Every row comes from one small tree of marks. The marks that hang from a mark follow it in brackets, in the order of their numbers. Every link used is in the known rows. Which tree was each row made from?
Known rows
J113{J926{J443{J264} J710 J806}}: [  4 -18 -29 -25  -9 -19 -18  11  -9 -50  32  -4 -21   8  38  14  21 -14
  30  13  23  15  -1 -21]
J759{J608{J538 J926{J710}}}: [ 40  12  10  -3 -26 -14  -9  -2   2 -34   9 -13 -34  20  30  33  11 -25
 -35  33  12  30   1 -46]
J264{J113{J926}}: [ 19 -28 -17  -3 -30 -26 -10   2  16 -45  43  -4 -46  23  17   2   8  31
  32  22  23 -38   9 -30]
J806{J926{J443{J264} J710}}: [  2  -2 -29 -11  14 -25 -12  -4  17 -41  30  -1 -25   7  37  17  47  11
  -4  -9  14  16  19 -34]
J443{J264{J113{J926{J710 J806}}}}: [ 13 -28 -27   1 -30 -27  -4   0  19 -37  31  -3 -39  13  27  12  27  -3
  33  23  13 -13   0 -44]
J926{J443}: [ 19  -4 -19 -13 -21 -18 -20  -9   4 -37  20   9 -11  13  18  22  36   7
   2  10  -3  10   4 -42]
J608{J538 J926{J443 J710 J806}}: [  8  22   4 -22 -40 -15 -20   3 -16 -33  19   1   3   3  20  45  17 -53
  -3  24  -2  46   7 -52]
J113{J264 J926{J710}}: [  5 -32 -11 -18   2 -14 -12  50   7 -64  21 -31 -35  10  36 -29   1  33
  18  16  43 -11 -22  -6]
J113{J264 J926{J806}}: [  5 -38 -13 -28 -17  -7 -19  49   8 -52  11 -33 -29  10  49 -11   5  34
  29  22  35 -16 -22  -4]
J926{J443 J710 J806}: [  1  -3 -30 -22  -2 -13 -13 -21 -22 -36  36  24  -8  12  34  46  34 -47
  33   3   2  22   8 -25]
J113{J264 J926{J443 J710 J806}}: [ -2 -29 -21 -35   5  -6 -20  31  -6 -54  24 -13 -17   6  52  -3  12   1
  37  15  35   7 -20   4]
J759{J710}: [ 26  -3 -15  17 -30 -28 -21   3  -3 -27  -1  -9 -15  16   3  22  37  19
  -2  26   6 -19  -5 -43]
J264{J113{J926{J443 J806}}}: [ 13 -26 -23 -15 -28 -20 -15 -13   7 -38  44   9 -33  20  27  19  16   8
  45  21  17 -25  11 -23]
J806{J926{J443 J710}}: [  2   1 -26 -13  17 -23 -13  -4  11 -45  35   0 -26  12  34  17  40  17
  -5 -11  16   9  23 -27]
J745{J189 J538}: [ 32 -22 -22   1 -13 -36 -18   2  14 -24  44   3 -71  23  21   9  22  36
  49  23 -19  -9   1 -32]
J608{J538{J576} J759{J710} J926{J443{J264} J806}}: [ 34   6 -20  -3 -62   1 -53  15 -11   8   0  -4  54   2  21  55  44 -74
 -19  49 -22  44   3 -80]
J443{J264}: [ 22 -18 -20   6 -36 -26  -9  11  23 -37   8 -13 -29  11  19  11  37  12
  -1  18   0   0  -7 -62]
J608{J926}: [ 28   3  -1   4 -42 -20 -20  23  17 -43   4 -14 -34   8   7  12  18  18
   1  17  10   7  -1 -62]
J759{J608{J538{J576 J710} J926{J443{J264} J806}}}: [ 47   3 -19  -8 -44  -5 -34   9  17  -7  10  -3  -8  26  43  59  17 -53
 -15  39   0  25   4 -52]
J745{J538}: [ 30 -10 -23  -6 -23 -28  -5   5   7 -31  40  -7 -51   9   4  16  22  24
  19  25 -12  -3  11 -42]
J715{J189{J576}}: [ 22 -17 -40   7 -29  -6 -19 -19  14 -32 -10 -27 -16  15  10   1  40  41
  -9   4   9 -21   3 -56]
J113{J264 J926{J443 J710}}: [  4 -26 -16 -27   7 -10 -18  36   3 -60  23 -18 -19   6  38 -20  12  19
  21  16  38   7 -21  -3]
J608{J538{J576} J926{J710 J806}}: [ 16   8  -4  -9 -56 -21 -28  28  -2 -25  22  -4  -2  14  23  46   7 -55
   2  24   3  10  12 -57]
J715{J189}: [ 29 -11 -35   7 -38 -16 -11   0  21 -40  -3 -21 -26  20  18   1  40  48
 -12   8  13  -8  -9 -57]
J608{J538 J759{J710} J926{J806}}: [ 28  11  -1   1 -54   1 -33  19 -23 -11  -3 -27  29   3  11  40  29 -36
 -32  49 -11  38   0 -74]

Which tree is each row?
[ 17 -26 -24   5 -30 -29  -4   2  23 -41  31  -5 -40  12  22   5  26   7
  25  23  14 -14  -2 -47] => J443{J264{J113{J926{J710}}}}
[  1 -10 -37 -14  -9 -17  -8 -35  -9 -27  38  32 -11   9  37  49  42 -61
  48  11  -2  19   7 -33] => J926{J443{J264{J113}} J710 J806}
[ 10 -15 -24 -18  -6 -23 -16  16  -1 -55  32  -9 -24   8  26  -2  20   5
  14  13  26  14  -3 -29] => J113{J926{J443{J264} J710}}
[ 40   7  -8 -11 -34 -12 -25  -9   6 -17  10   6 -15  19  47  56  22 -63
 -15  33   3  33   3 -45] => J759{J608{J538{J576} J926{J443{J264} J710 J806}}}
[ 43 -33 -51  10 -22 -33 -41  35  31  -4  60   7 -51  39  19  20  10  15
  61  23 -16 -34  11 -39] => J745{J189 J538{J576 J710}}
[ 40 -30 -33   4 -24 -39 -33  13  24 -14  51  12 -61  30  27  16  21  20
  58  21 -20 -28   8 -34] => J745{J189 J538{J576}}
[ 15 -25 -18  -1 -19 -26  -5  -1   9 -49  49   1 -46  23  16   2   8  16
  36  18  27 -34  10 -26] => J264{J113{J926{J710}}}
[ 31   0 -26   4 -34   5 -40   0 -10  -9  -9  -5  25  -4  18  39  53 -37
   1  37 -11  46  -7 -72] => J608{J759{J710} J926{J443{J264} J806}}
[  2  -5 -32  -9  13 -26 -10 -14  20 -39  37   6 -27  10  36  19  46   7
   5  -6  14   7  22 -32] => J806{J926{J443{J264{J113}} J710}}
[  4 -32 -18 -37 -13  -4 -25  34   4 -49  14 -19 -16   6  53  -3  15  19
  31  21  29   1 -21   0] => J113{J264 J926{J443 J806}}
[ 50  14  -9   4 -46 -17 -38 -14  -1   3 -14   5   3  17  38  67  39 -56
 -19  51  -3  26  -4 -45] => J759{J608{J538{J576} J926{J443{J264} J806}} J710}
[ 20 -12 -26  -6 -28 -21 -15 -23  18 -29  24  16 -13  11  20  25  45  -7
  17  17  -7  10   2 -50] => J926{J443{J264{J113}}}
[ 28   3 -17   1 -12   3 -28   8  -9 -34  17  -4   8   2   8  16  33 -27
 -11  19   1  48   3 -70] => J608{J759 J926{J443 J710}}
[ 22  -2 -26  -5 -18   6 -27   3 -11 -25  14  -1  12  -3  23  31  40 -52
   6  22  -5  56   0 -69] => J608{J759 J926{J443{J264} J710 J806}}
[ 45  16  -2   3 -39 -16 -25 -31  -4  -2 -11   5  -7  14  34  64  38 -48
 -15  54  -1  29  -6 -42] => J759{J608{J538 J926{J443{J264{J113}} J806}} J710}
[ 17 -23 -20 -10 -25 -23 -14  -8  12 -43  45   6 -35  21  20   7  15  20
  35  21  18 -26  10 -28] => J264{J113{J926{J443}}}
[  9 -23 -25 -14 -17 -21 -10 -16   0 -42  51  14 -33  20  27  20  14  -6
  50  17  21 -21  12 -19] => J264{J113{J926{J443 J710 J806}}}
[ 26  17  -5  -9 -49   4 -40   5 -28  -6  -2 -12  45   0  14  47  39 -51
 -29  48 -17  55   2 -71] => J608{J538 J759{J710} J926{J443 J806}}
[ 38   5  -9  -8 -12  -7 -16 -19   2 -31   8   6 -37  18  42  45  25 -32
  -1  23  12  32   1 -35] => J759{J608{J926{J443 J710 J806}}}
[ 16  12 -10 -15 -35   5 -25   6 -22 -20  15  -9  31  -3  23  40  32 -72
 -24  35 -14  70   3 -75] => J608{J538 J759 J926{J443{J264} J710 J806}}
[ 22  -5 -28  -3 -20   6 -25  -7  -8 -23  21   6   8  -1  22  33  39 -54
  16  25  -5  48   4 -68] => J608{J759 J926{J443{J264{J113}} J710 J806}}
[ 47   4 -16 -10 -41  -4 -35   9  12  -9  14  -1  -8  29  41  59  12 -48
 -15  37   3  21   8 -47] => J759{J608{J538{J576 J710} J926{J443 J806}}}
[ 29 -31 -45   6  -1 -21 -34   6  13  -7  47  -8 -50  27   7  14  13  24
  57  20 -21 -28  17 -36] => J745{J189{J576} J538{J710}}
[ 20   9 -12  -1 -23 -21 -18   4  10 -41  11   5 -19   0  11  21  32 -21
   9  13   7  37  -3 -60] => J608{J926{J443{J264} J710}}
[ 13 -21 -22  -8 -15 -24  -8 -11   7 -47  51  10 -35  21  18   8  13   7
  38  17  23 -21  11 -24] => J264{J113{J926{J443 J710}}}
